What can hang from each mark
z15: z82 z543 z852
z419: z548 z852
z461: z491
z543: z15 z166
z82: z15
z567: z461
z852: z419
z452: z548 z567
z548: z419 z452
z166: z136 z543
z136: z166

Each row was made from one small tree. The marks that hang from a mark follow it in brackets, in the order of their numbers. Every link used is in the known rows. Write each row's tree.
(in the rows, 128 means zero)
Known rows
z852[z419[z548[z452[z567[z461]]]]]: [177 127 121 196 189 123  92 138 101 104  94  83 109 178 136 139 119 136
 133 147 104  89 109 114 156 150 117 144  97  18  84]
z548[z452[z567]]: [168 128 100 163 153 136  97 108  81 128 111  98  94 173  89 143 165 174
 128 139 109 102 107 155 127 125 153 138 156 110  99]
z452[z548 z567[z461]]: [ 76 130 130 150 134 159  90 139 132 107 138  97  73 158 137 161 155 183
 142 131 153  95 102 109 158 109 132 138 110 102 117]
z852[z419[z548[z452]]]: [198 111 116 170 156  89 102 147 117 123  92 120 118 118 120  94  85 125
 121 151 123 123  82 115 133 139 109 165 100  36 112]
z82[z15[z543 z852]]: [186 164 132  74  82  77 140  73 171 139 126 116  90 111 164 145 106 126
 146  63 127 109  98 174  94 140 114 165 134 203 202]
z136[z166[z543[z15[z82]]]]: [ 26  94 101 119 112 136 145 151 139 115 168 197 188  92 116 135 153 129
 126 117 157 135 140  93 129 136  90 106 147 186 114]
z166[z136 z543]: [102  89 150 143 100 150  95 130 131  91 158 169 153 117 112 123 128 129
 104 167 139 104  89  59 126 134 135 121  81 170  71]
z15[z82 z852]: [114 136 136 111 106 122 139 125 146 135 124 100 127 103 139 130 128 124
 146  70 124 124 151 147 137 122 125 136 171 173 160]
z82[z15[z543 z852[z419]]]: [200 162 131  88  93  74 108  86 185 138 113  84  73 111 158 101  76 106
 127  80 138 135  85 176  94 142 108 169  89 151 183]
z452[z548 z567[z461[z491]]]: [ 74 121 115 126 157 169  89 122 126 133 143  88  89 183 141 142 146 173
 123 133 170 101 137 124 182  74 134 136 143 102 129]
z543[z15[z852] z166[z136]]: [149 144 159 120 115 148 173 150 133 134 141 153 159 115 105 113 104 103
 112 153 112 172 160 114 101 116 156  89 108 119 123]
z543[z15[z82 z852[z419]]]: [107 146 123 105 121 132 160 152 143 136 110 100 127 110 121 108 133 102
 133 100 138 180 144 159 108 132 105 105 129  92 134]
z136[z166[z543[z15]]]: [ 50  92 100 138 123 135 137 143 142 117 170 210 158 112 104 128 151 153
 124 134 160 150 128  78 120 136 120 120  95 148 105]
z166[z136 z543[z15[z82 z852]]]: [ 75 130 147  98  97 179 164 146 129  96 134 162 194  97 106 145 174  96
 113 112 135 135 157 108 105 145  91  75 134 176  95]
z136[z166[z543[z15[z852[z419]]]]]: [ 76 122 112 144 141 132 128 151 179 111 138 160 143  99  87  85 122 123
 103  82 157 189 153 113 114 142 112 119  54  94 112]
z419[z548]: [143 119 136 140 122  84 134 130 128 145 130 142 136 112 148 115  94 120
 150 157 128 112 119  79 131 130 125 158 107 105 134]
z543[z15[z82 z852] z166[z136]]: [123 147 166 102  99 150 178 159 127 129 140 137 188 100 121 120 109  90
 116 143 112 158 172 130 111 111 129  73 162 160 134]
z419[z548[z452] z852]: [167  96 107 153 167  97 137 117 105 130  66 131 138 147 152 141 139 127
 147 120 125  61 121 127 131 160 150 174 142  87 126]
z166[z136 z543[z15[z852]]]: [ 96 129 145 118 113 171 162 139 131  99 134 175 162 111  98 136 167 116
 104 122 137 150 145  95  92 149 121  93  83 137  85]
z543[z166]: [134  98 132 147 116 115 110 124 132 152 160 148 120 118 138 102  74 145
 125 159 117 142 116 105 141  93 165 138 119 144 136]
z15[z543[z166] z852]: [196 149 148 114 113 102 145  88 182 167 139 121 108  85 149 121  64 118
 119 110  99 144 138 163 125 118 147 142 112 166 173]
z166[z543[z15[z852[z419]]]]: [ 91 123 116 140 143 151 136 131 153 112 122 146 119 115  98 101 140 123
 105 104 148 192 138 121  99 144 116 111  56  80  95]
z548[z419[z852] z452]: [142 102  99 141 177 123  97 124  66 114  87 140 112 175 122 138 201 148
 141 105 124  94 126 172 143 151 173 182 183 126 144]
z452[z548 z567]: [104 150 121 138 122 136  74 126 126 136 133  83  80 139 100 116 146 181
 125 142 156 133 111 120 135  97 132 137 118 113 124]
z452[z548]: [ 99 115 121 121 100 119  98 148 144 134 138 132  88  99 121 112 123 178
 129 136 175 139  83 106 137 100 121 155 114 121 139]
z82[z15[z543[z166]]]: [187 131 132  98  87  73 115  78 147 150 153 147 116 107 172 122  61 130
 128 146 126 116  69 137 107 118 123 152 131 217 183]
z567[z461[z491]]: [ 86  73 114 123 145 147 134 117 123 138 159 141 109 174 179 152 120 146
 144 134 145  96 125 108 182 104 153 151 145 121 130]

Which tree is each row?
[109 117 151 109  89 146 159 167 104 131 154 159 189 109 124 121 107  93
 119 204 124 145 124  95 122 112 124  72 158 161 112]
z543[z15[z82] z166[z136]]
[193 146 113 176 166 104 111 108  86 134  93 100 123 155 104 140 137 150
 135 145  99  96 129 124 125 135 129 145 147  84 112]
z419[z548[z452[z567]]]
[171 129 108 174 188 111 110  98  89 135  58  84 128 182 128 141 159 130
 143 125 106  55 143 137 128 156 155 158 141  77 113]
z419[z548[z452[z567]] z852]
[168 158 139  94 105  96 125 115 187 152 115  64 104  82 157 110  85  88
 123  87 120 133 115 188 129 141  93 142 117 144 163]
z15[z82 z543 z852[z419]]
[127 111 148 122 104 140 150 157 104 134 161 176 159 124 118 110 103 108
 114 212 125 160 119  86 109 108 154  91 105 123 101]
z543[z15 z166[z136]]
[155 157 141  79  92 101 156  98 171 159 129  94 113  83 160 154 116 104
 143  82 113 109 132 186 133 138 106 143 159 191 175]
z15[z82 z543 z852]
[195 121 171 116  87 102 115 118 152 147 162 139 140  99 147 119  54 100
  98 201 106 113  86 112 133 114 145 127  95 176 127]
z15[z543[z166[z136]]]
[159 120 142 104  94  96 129 103 157 170 159 122 141  77 168 129  64 111
 125 157 108 111 103 149 147 113 115 128 159 207 164]
z15[z82 z543[z166]]
[184 162 146 126 111  63 109 119 161 120  92  99 121 117 148  78  62  99
 141  82 144 140 121 117 104 138  97 163  91 106 178]
z82[z15[z852[z419[z548]]]]
[ 60 126 117 106 119 166 176 128 134 118 127 163 162  98 118 150 178 123
 133  79 139 153 162 134 108 142  95  90 151 167 120]
z166[z543[z15[z82 z852]]]
[128 138 127 126 134 133 179 130 135 157 138 152 130 115 117 119 112 130
 127 123 113 191 166 142 106 108 159 111 125 111 149]
z543[z15[z852] z166]
[134 163 136 116 131 102 174 158 147 142  89 103 161  97 135 101 106  74
 140 111 129 174 164 133 111 143  78 107 120  63 144]
z543[z15[z82 z852[z419[z548]]]]
[ 61 105 137 107  91 166 144 154 104  96 153 185 192 111 118 145 169 104
 112 172 150 124 113  78 108 143  89  77 134 177  71]
z166[z136 z543[z15[z82]]]
[137 109 107 174 166 163 110 118  82 100 125 108  87 193 123 186 178 179
 145 128 105  68 102 135 156 139 152 142 153  94  90]
z548[z452[z567[z461]]]
[ 81 148 118 123 178 162  69 132  90 125 146 101  95 197 128 137 180 165
 124 126 154 127 166 145 195  81 132 145 175 114 159]
z452[z548[z419] z567[z461[z491]]]
[156 145 162 134 123 141 140 166 152 128 131 123 143 114 101  74  75  89
  96 164 123 201 144 121 103 117 146  93  65  66 111]
z543[z15[z852[z419]] z166[z136]]
[149 135  95 160 195 132  75 102  49 116  76  92 102 214  98 143 216 151
 138 114 100  85 157 184 136 146 181 159 189 127 129]
z548[z419[z852] z452[z567]]
[141 109 116 181 195 134 123 108  89 108  66  99 126 206 163 189 170 134
 164 118 104  23 143 121 156 168 161 155 130  65  98]
z419[z548[z452[z567[z461]]] z852]
[143 133 103 171 185 155  90 123  49  91 127 121  95 209 113 179 214 174
 143 123  91  97 134 161 172 142 150 149 182 114 121]
z548[z419 z452[z567[z461]]]
[ 84 157 131 143 155 151  68 146  94  98 145 106  82 170 121 151 191 181
 140 129 143 124 132 129 171 115 131 145 146 115 137]
z452[z548[z419] z567[z461]]
[187 148 155 110 110  95 117 113 193 166 126  76 121  71 156  87  36  85
 104 106 106 153 127 183 143 117 109 126 115 153 168]
z15[z82 z543[z166] z852[z419]]
[ 90 147 118  90 113 138 190 136 127 143 123 131 136 116 129 147 162 118
 152  90 132 161 162 157 108 133 113 104 171 142 150]
z543[z15[z82 z852]]
[108 142 135 108 116 144 185 138 128 152 137 140 156  99 130 129 121 115
 134 107 114 174 177 154 117 108 122  89 174 151 161]
z543[z15[z82 z852] z166]
[ 78  98 131 124 106 162 141 145 104  97 156 196 167 128 104 137 158 120
 109 186 149 141 101  61  99 145 121  93  84 139  59]
z166[z136 z543[z15]]
